Known rows, with every step that occurs
pudef-kagum-beza: [4 5 2 3 22 2 5 -3 -7 3 5 12 -11 0 8 8 -19 25 -4 13 -18 29 -17 19 20 -4 6 21]
beza-kagum-pudef: [3 5 -6 3 26 5 5 -7 3 9 -9 20 -20 0 -21 11 -15 12 -2 31 -27 23 -7 15 13 -16 0 7]
beza-kagum-pudef-kesul-nifala: [3 3 5 12 15 1 11 5 -27 1 -24 9 -22 5 1 21 -23 20 -6 12 -21 29 -4 9 15 -13 -8 13]
kagum-pudef-kesul-beza: [-3 8 3 -2 18 1 7 -4 6 12 -29 5 -26 12 -3 -1 -29 18 -11 30 -12 16 1 -2 19 9 -14 10]
teziru-kagum-pudef-kesul-beza: [-18 7 -4 -8 25 2 9 -2 15 21 -31 0 -34 3 15 6 -39 17 -5 25 -12 28 8 -5 18 -1 -11 2]
teziru-kagum: [-6 11 -9 5 38 -4 5 7 -3 7 -7 -9 -24 4 6 -8 -20 6 6 21 -23 25 -2 12 19 -9 -8 8]
tonu-nifala: [11 5 -3 10 28 -8 1 13 -4 -6 1 -32 -7 23 12 -9 -14 15 4 28 -26 15 -9 6 16 -3 -13 29]
tonu-nifala-kesul-beza-fifo: [7 -2 -11 -3 10 -2 10 11 24 6 -6 -29 -16 19 -13 -27 -26 32 -1 11 -25 12 -10 8 29 -8 3 40]
kagum-pudef: [13 8 -2 10 28 3 6 -5 18 12 -17 8 -23 10 -15 -2 -17 5 -4 42 -26 10 -6 11 16 1 -4 6]
kesul-pudef-kagum-beza-fifo: [5 -9 7 3 5 6 20 -8 23 0 -4 31 -7 -6 4 -2 -13 31 -5 7 -30 39 -24 33 23 -18 33 30]
lile-kesul-beza: [-5 10 -5 15 13 -12 1 -1 12 6 11 -5 -31 10 -13 -20 -23 21 -3 19 -14 9 -4 6 20 0 -26 24]
pudef-kesul: [7 14 2 19 23 -12 8 5 -23 -6 -14 -17 -15 18 8 -15 -15 13 -11 26 -15 14 -11 9 19 11 -14 16]
pudef-kagum-beza-kesul: [3 5 -8 16 17 -2 8 -2 -4 4 19 17 -10 2 7 12 -20 33 -13 11 -16 26 -11 18 19 -2 16 30]
kesul-pudef: [9 5 5 5 23 5 8 7 4 -4 -7 7 -11 9 -9 -20 -2 2 0 25 -31 13 -13 18 20 -3 -3 13]
pudef-kagum-beza-kesul-nifala-tonu-guvab: [17 12 -8 15 3 5 8 12 14 -11 17 -8 -16 9 -11 25 -31 53 -11 -4 -24 26 -11 18 21 -3 19 28]
pudef-kagum: [4 9 1 4 30 -4 -2 7 -29 -6 -6 -7 -8 3 14 -1 -14 20 -5 18 -24 27 -12 20 16 -5 -7 18]
tonu-nifala-kesul: [15 6 -9 14 23 -1 4 18 4 0 3 -44 -17 19 5 -19 -17 15 -3 24 -24 -2 -14 6 24 4 -7 25]
kesul-beza-fifo: [2 3 -4 -7 16 -6 9 -3 7 5 -13 10 -13 13 -32 -22 -19 24 2 12 -24 25 -5 17 24 -10 1 31]
nifala-tonu-guvab: [21 23 -8 10 19 -1 1 10 22 -13 -2 -31 -20 19 -31 -10 -18 24 -3 29 -29 10 -16 15 19 7 -5 10]
teziru-fifo: [6 12 -8 19 27 -5 16 1 15 14 -4 3 -7 12 3 -31 -19 8 1 29 -24 22 -8 10 24 2 2 14]
simel-kesul-pudef: [3 -4 3 24 12 0 11 6 1 -4 14 7 -14 1 -11 -23 4 0 -6 24 -27 -3 -16 13 21 4 -3 8]
pudef-kesul-nifala: [9 10 10 19 20 -9 10 15 -41 -9 -17 -16 -16 19 9 -7 -17 16 -5 8 -17 18 -7 9 22 4 -19 21]
kesul-pudef-kagum: [3 2 8 0 24 7 4 8 -13 -9 -9 6 -4 -2 19 -4 -6 15 -5 15 -31 28 -16 23 17 -9 0 15]
simel-kesul-beza-fifo: [-4 -7 -6 12 6 -12 11 -4 5 5 9 10 -17 5 -34 -26 -13 20 -4 12 -19 8 -7 12 26 -3 0 24]
beza-kesul-nifala-tonu: [16 21 -7 15 24 -1 8 20 -12 -4 -11 -8 -29 20 -47 -5 -13 24 -4 6 -29 5 -1 9 25 6 -8 20]

Rows
[15 19 7 13 20 5 13 11 -1 3 -47 -12 -40 18 -27 6 -24 18 -10 25 -24 8 -6 0 23 13 -15 3] | kagum-pudef-kesul-nifala-tonu
[13 0 -2 11 16 9 9 20 21 -3 1 -33 -14 14 10 -23 -9 10 -3 24 -32 -1 -17 9 24 0 0 23] | tonu-nifala-kesul-pudef
[9 14 -3 10 15 6 9 13 -8 0 -2 9 -25 6 -26 20 -23 41 -8 -7 -23 22 -7 13 27 0 9 26] | pudef-kagum-beza-kesul-nifala-tonu
[20 21 3 18 9 -5 9 19 -5 -21 -16 -40 -22 25 -8 -1 -25 33 -8 11 -23 14 -13 10 21 10 -12 16] | pudef-kesul-nifala-tonu-guvab
[-3 -12 7 19 5 6 12 -2 6 0 22 23 -12 -13 10 2 -6 17 -10 11 -21 15 -22 18 22 -1 12 13] | simel-kesul-pudef-kagum-beza
[8 5 -4 18 17 2 12 7 8 -3 6 13 -9 10 -10 -16 -3 11 -10 22 -29 10 -6 17 18 -1 8 21] | beza-kesul-pudef
[-7 2 -6 -18 22 8 -1 -7 6 16 -13 29 -20 -1 -33 10 -23 17 2 20 -22 27 3 6 16 -18 -7 11] | kesul-beza-kagum-pudef
[6 17 2 5 18 6 11 9 -18 0 -41 0 -36 8 -31 19 -23 25 -8 13 -26 21 -5 4 20 -4 -11 4] | beza-kagum-pudef-kesul-nifala-tonu
[-4 7 -8 4 36 5 8 -2 26 19 -17 3 -33 1 6 5 -26 4 2 36 -26 22 1 8 15 -9 -1 -2] | teziru-kagum-pudef
[13 7 -4 22 19 -5 7 15 -23 -3 5 2 -14 18 -14 -4 -13 18 -2 6 -24 12 1 14 21 -4 -3 28] | beza-kesul-nifala
[7 -2 2 4 9 18 13 3 19 5 4 9 -19 -11 5 -7 -15 21 -10 8 -24 14 -25 22 29 -1 19 16] | nifala-kesul-pudef-kagum-beza
[-15 9 -1 -9 17 -7 2 2 -36 -2 -10 3 -14 6 -9 -1 -21 25 -5 4 -11 32 -3 5 19 -7 -16 22] | pudef-kesul-beza-kagum
[7 -8 2 5 9 16 11 12 25 1 8 -16 -12 -1 31 0 -19 27 -6 10 -26 17 -25 13 25 -6 17 28] | tonu-nifala-kesul-pudef-kagum-beza
[-2 6 1 2 10 -13 15 -2 -8 0 -22 -2 -14 18 -9 -22 -24 30 -9 12 -15 27 -8 12 24 0 -2 31] | pudef-kesul-beza-fifo
[-7 7 -13 -13 17 6 0 6 -12 9 1 1 -22 -2 -37 -13 -19 19 -1 1 -19 13 -6 10 28 -10 -8 18] | nifala-kesul-beza-kagum
[-1 8 -2 12 18 -3 9 -5 -10 4 -18 7 -20 4 2 13 -21 17 -13 30 -18 26 -8 9 13 -6 -3 8] | beza-kagum-pudef-kesul
[16 17 -7 15 15 4 14 11 11 5 -2 9 -33 15 -53 4 -18 28 -3 2 -23 7 -5 8 30 7 6 24] | kagum-beza-kesul-nifala-tonu
[6 0 -1 16 13 2 10 8 -20 1 14 18 -11 4 7 20 -22 36 -7 -7 -19 29 -5 19 22 -8 12 33] | pudef-kagum-beza-kesul-nifala
[3 4 -9 -6 19 3 -1 17 9 6 0 -36 -19 18 -6 -21 -25 20 1 14 -19 2 -5 -3 27 2 -15 29] | tonu-nifala-kesul-beza
[7 3 2 4 17 13 8 13 -3 -3 -6 -7 -15 -6 13 -15 -9 16 -12 12 -29 12 -21 23 24 -2 6 13] | nifala-kesul-pudef-kagum
[8 1 -4 17 9 8 17 -2 30 6 15 29 -16 6 -16 -7 -9 16 -8 17 -23 14 -11 16 23 0 21 25] | kagum-beza-kesul-pudef
[2 3 -1 13 17 2 8 8 -11 -9 5 11 -3 0 19 2 -7 25 -15 13 -29 25 -8 23 15 -7 11 24] | beza-kesul-pudef-kagum
[-10 6 -6 -18 23 0 -4 2 -22 3 -1 15 -11 3 -32 -4 -15 20 5 4 -20 30 -2 10 19 -17 -13 21] | kesul-beza-kagum
[-1 -18 5 22 -5 2 23 -9 20 -1 18 31 -10 -13 2 -6 -7 27 -11 7 -26 24 -27 28 24 -11 31 24] | simel-kesul-pudef-kagum-beza-fifo
[-2 0 6 26 3 2 12 -6 27 1 18 17 -25 -9 25 1 -16 28 -9 13 -20 23 -24 22 18 -7 5 25] | lile-kesul-pudef-kagum-beza
